Every row comes from one small tree of marks. The marks that hang from a mark follow it in brackets, in the order of their numbers. Every link used is in the known rows. Which tree was each row made from?
In the rows, zero is written as 128.
Known rows:
Q_345(Q_758(Q_394 Q_666)): [143 113 160 117 143 157 118  14 119 114 149 158 147 142 115 132 120 132
 116 134 110 122]
Q_345(Q_758(Q_666(Q_394) Q_710)): [ 90 106 189 109 141 177 112  81 111 121 168 139 146 141 112 136 125 129
 122 125 113 123]
Q_710(Q_666): [140 130 141 127 137 115 129 135 123 118 108 127 132 138 139 122 120 123
 120 150 124 136]
Q_710(Q_924): [112 137 119 124 126 110 130 157 137 119 135 136 124 138 120 117 123 135
 116 132 123 138]
Q_758(Q_394 Q_666(Q_710)): [ 89 123 167 105 110 170 108  74 112 125 138 144 146 155  87 125 135 124
 129 127 126 122]
Q_710(Q_666(Q_394)): [106 129 157 120 148 141 127 138 114 137 132 117 144 143 148 127 123 114
 116 139 129 138]
Q_666(Q_345(Q_758) Q_394 Q_710(Q_924)): [ 98 119 179 117 118 148 123 183 141 149 168  98 138 152 129 118 159 143
 151 128 125 123]
Q_345(Q_758(Q_666(Q_394))): [113 117 169 117 164 158 118  73 115 129 169 139 145 138 136 134 127 126
 116 140 119 136]
Q_924(Q_666(Q_394(Q_345)) Q_758): [ 18 109 172 111 162 174 106  86 123 140 185 141 133 149 158 143 145 120
  80 165 139 129]
Q_924(Q_394): [129 114 135 127 160 149 125 121 134 122 143 125 131 133 113 130 133 126
 125 136 125 117]
Q_666(Q_394): [ 90 127 142 121 141 154 126 127 118 148 151 118 138 133 135 132 130 119
 124 116 132 131]
Q_666(Q_345 Q_394): [ 72 125 151 133 121 154 136 149 126 150 144 105 135 136 147 139 145 125
 133 116 134 119]
Q_758(Q_394 Q_710(Q_666(Q_345) Q_924)): [ 78 121 170 121  82 140 130 141 131 105 111 132 142 161 106 122 124 135
 122 123 111 115]
Q_924(Q_394(Q_345) Q_666(Q_710)): [ 44 106 182 107 159 156 110 127 142 128 169 127 130 153 107 129 158 129
 109 159 149 108]
Q_666(Q_345): [113 127 136 139 105 128 138 147 136 130 121 116 121 131 140 134 143 135
 138 128 129 118]
Q_758(Q_666(Q_345 Q_394) Q_710(Q_924)): [  8 125 178 117  99 158 126 157 123 116 156 133 132 158 104 131 135 133
 116 124 119 128]
Q_394(Q_345(Q_758(Q_666(Q_710)))): [101 112 190 110 140 151 117  79 129 129 154 133 129 153 111 122 142 140
 124 172 135 124]
Q_710(Q_666 Q_924(Q_394 Q_758)): [138 113 139 122 173 142 112 143 137 103 141 138 125 157 122 118 126 130
 101 191 106 140]
Q_394(Q_345): [ 86 124 144 126 136 134 136 105 133 137 135 126 124 138 130 128 128 131
 110 148 143 123]
Q_394(Q_345(Q_758(Q_710))): [114 100 178 120 129 155 126  87 135 127 147 127 133 136 115 129 129 141
 124 139 128 107]
Q_758(Q_394 Q_710): [ 97 111 157 115  99 173 117  82 117 122 132 139 147 138  92 131 121 126
 128  95 118 104]
Q_924(Q_758): [135 117 128 127 136 154 112 111 125 125 138 135 122 132 134 132 134 129
 121 153 117 130]
Q_666(Q_345(Q_758(Q_710(Q_924)))): [121 112 162 129 100 128 131 161 148 110 141 124 127 140 116 124 138 154
 142 126 109 113]

Which tree is each row?
[ 53 134 138 129 112  98 129 174 149 107 145 140 119 143 143 128 147 141
 109 135 127 129]
Q_710(Q_924(Q_666(Q_345)))
[ 76 118 139 108 135 146  99  80 131 107 166 171 134 152 126 129 133 130
  87 142 110 132]
Q_710(Q_924(Q_666 Q_758(Q_394)))
[ 29  94 184 105 120 190  98  39 121 115 165 162 139 153 113 143 137 128
  87 143 126 102]
Q_924(Q_666 Q_758(Q_394(Q_345) Q_710))
[ 66 108 144 127 153 145 109 149 153  99 170 144 115 152 134 136 159 140
  99 169 114 122]
Q_710(Q_924(Q_394 Q_666(Q_345) Q_758))
[ 92  96 188 118 104 159 113  70 135 108 154 145 145 139 125 144 146 139
 127 104 115  91]
Q_924(Q_666(Q_345(Q_758(Q_394 Q_710))))
[ 29 126 177  99 114 156 118  81 126 124 154 149 138 175  79 114 132 134
 102 152 135 128]
Q_758(Q_394(Q_345) Q_666(Q_710(Q_924)))
[  4 119 191 100 141 162 110 136 126 151 177 121 140 152 130 131 157 121
 108 140 156 121]
Q_924(Q_666(Q_394(Q_345) Q_710))
[113 104 177 111 166 149 120 137 155 131 174 116 131 157  95 111 146 146
 123 168 132 115]
Q_666(Q_710(Q_924(Q_394(Q_345(Q_758)))))
[ 18 102 184 118 113 185 101 135 121 123 170 130 130 144 144 150 157 127
 115 133 121 110]
Q_924(Q_666(Q_345 Q_394) Q_758(Q_710))
[ 67 115 163 111 146 147 123 164 149 132 160 116 125 161  86 112 146 138
 118 162 141 119]
Q_666(Q_710(Q_924(Q_394(Q_345))))
[103 119 171 132  93 132 132 163 127 111 100 115 131 144 126 130 134 133
 137 136 121 113]
Q_758(Q_710(Q_666(Q_345)))
[111 124 148 135 144 116 137 181 149 106 122 118 124 156 127 119 135 137
 117 163 119 126]
Q_710(Q_666(Q_345) Q_924(Q_394))
[106 111 173 105 119 158 112  56 125  95 157 166 146 154  83 123 114 141
 113 126  99 122]
Q_345(Q_758(Q_394 Q_666 Q_710(Q_924)))
[ 74 104 164 111 156 174 107 146 145 131 170 122 121 165  93 117 151 139
 111 188 130 121]
Q_666(Q_710(Q_924(Q_394(Q_345) Q_758)))
[ 66 121 167 118 123 145 120 173 143 108 150 125 122 165  85 121 156 141
 131 160 123 121]
Q_758(Q_666(Q_345 Q_710(Q_924(Q_394))))
[139 111 180 105 127 172 105  49 119 125 151 145 150 151  96 125 137 133
 137 135 116 119]
Q_345(Q_758(Q_394 Q_666(Q_710)))
[ 77 117 187 103 147 155 120 144 138 157 181 110 140 158 119 114 145 138
 123 145 138 129]
Q_666(Q_394(Q_345(Q_758)) Q_710(Q_924))
[ 59 102 196 118 124 161 114 128 132 126 174 124 142 136 146 145 152 134
 128 111 123 105]
Q_924(Q_666(Q_345(Q_758(Q_710)) Q_394))
[112 114 184 109 141 142 119 153 126 119 154 125 147 150 126 116 117 131
 118 137 108 133]
Q_345(Q_758(Q_710(Q_666(Q_394) Q_924)))
[ 56 106 173 113 106 178 125  63 122 133 138 137 141 147  93 132 123 129
 110 114 134 100]
Q_758(Q_394(Q_345) Q_710)
[ 43 121 181 107 131 173 121 139 122 167 161 102 140 152 118 126 148 122
 126 136 153 120]
Q_666(Q_394(Q_345) Q_710)
[ 52 121 167 113 159 154 121 126 125 137 156 129 131 166 148 120 125 124
  82 188 127 146]
Q_710(Q_666(Q_394(Q_345)) Q_924(Q_758))
[ 76 123 156 129 103 157 130  62 121 117 127 144 136 150 118 139 134 130
 120 126 122 116]
Q_758(Q_394 Q_666(Q_345))
[ 85 104 190 115 135 158 122  57 125 111 151 146 133 146 105 132 124 140
 109 157 124 116]
Q_394(Q_345(Q_758(Q_666 Q_710)))
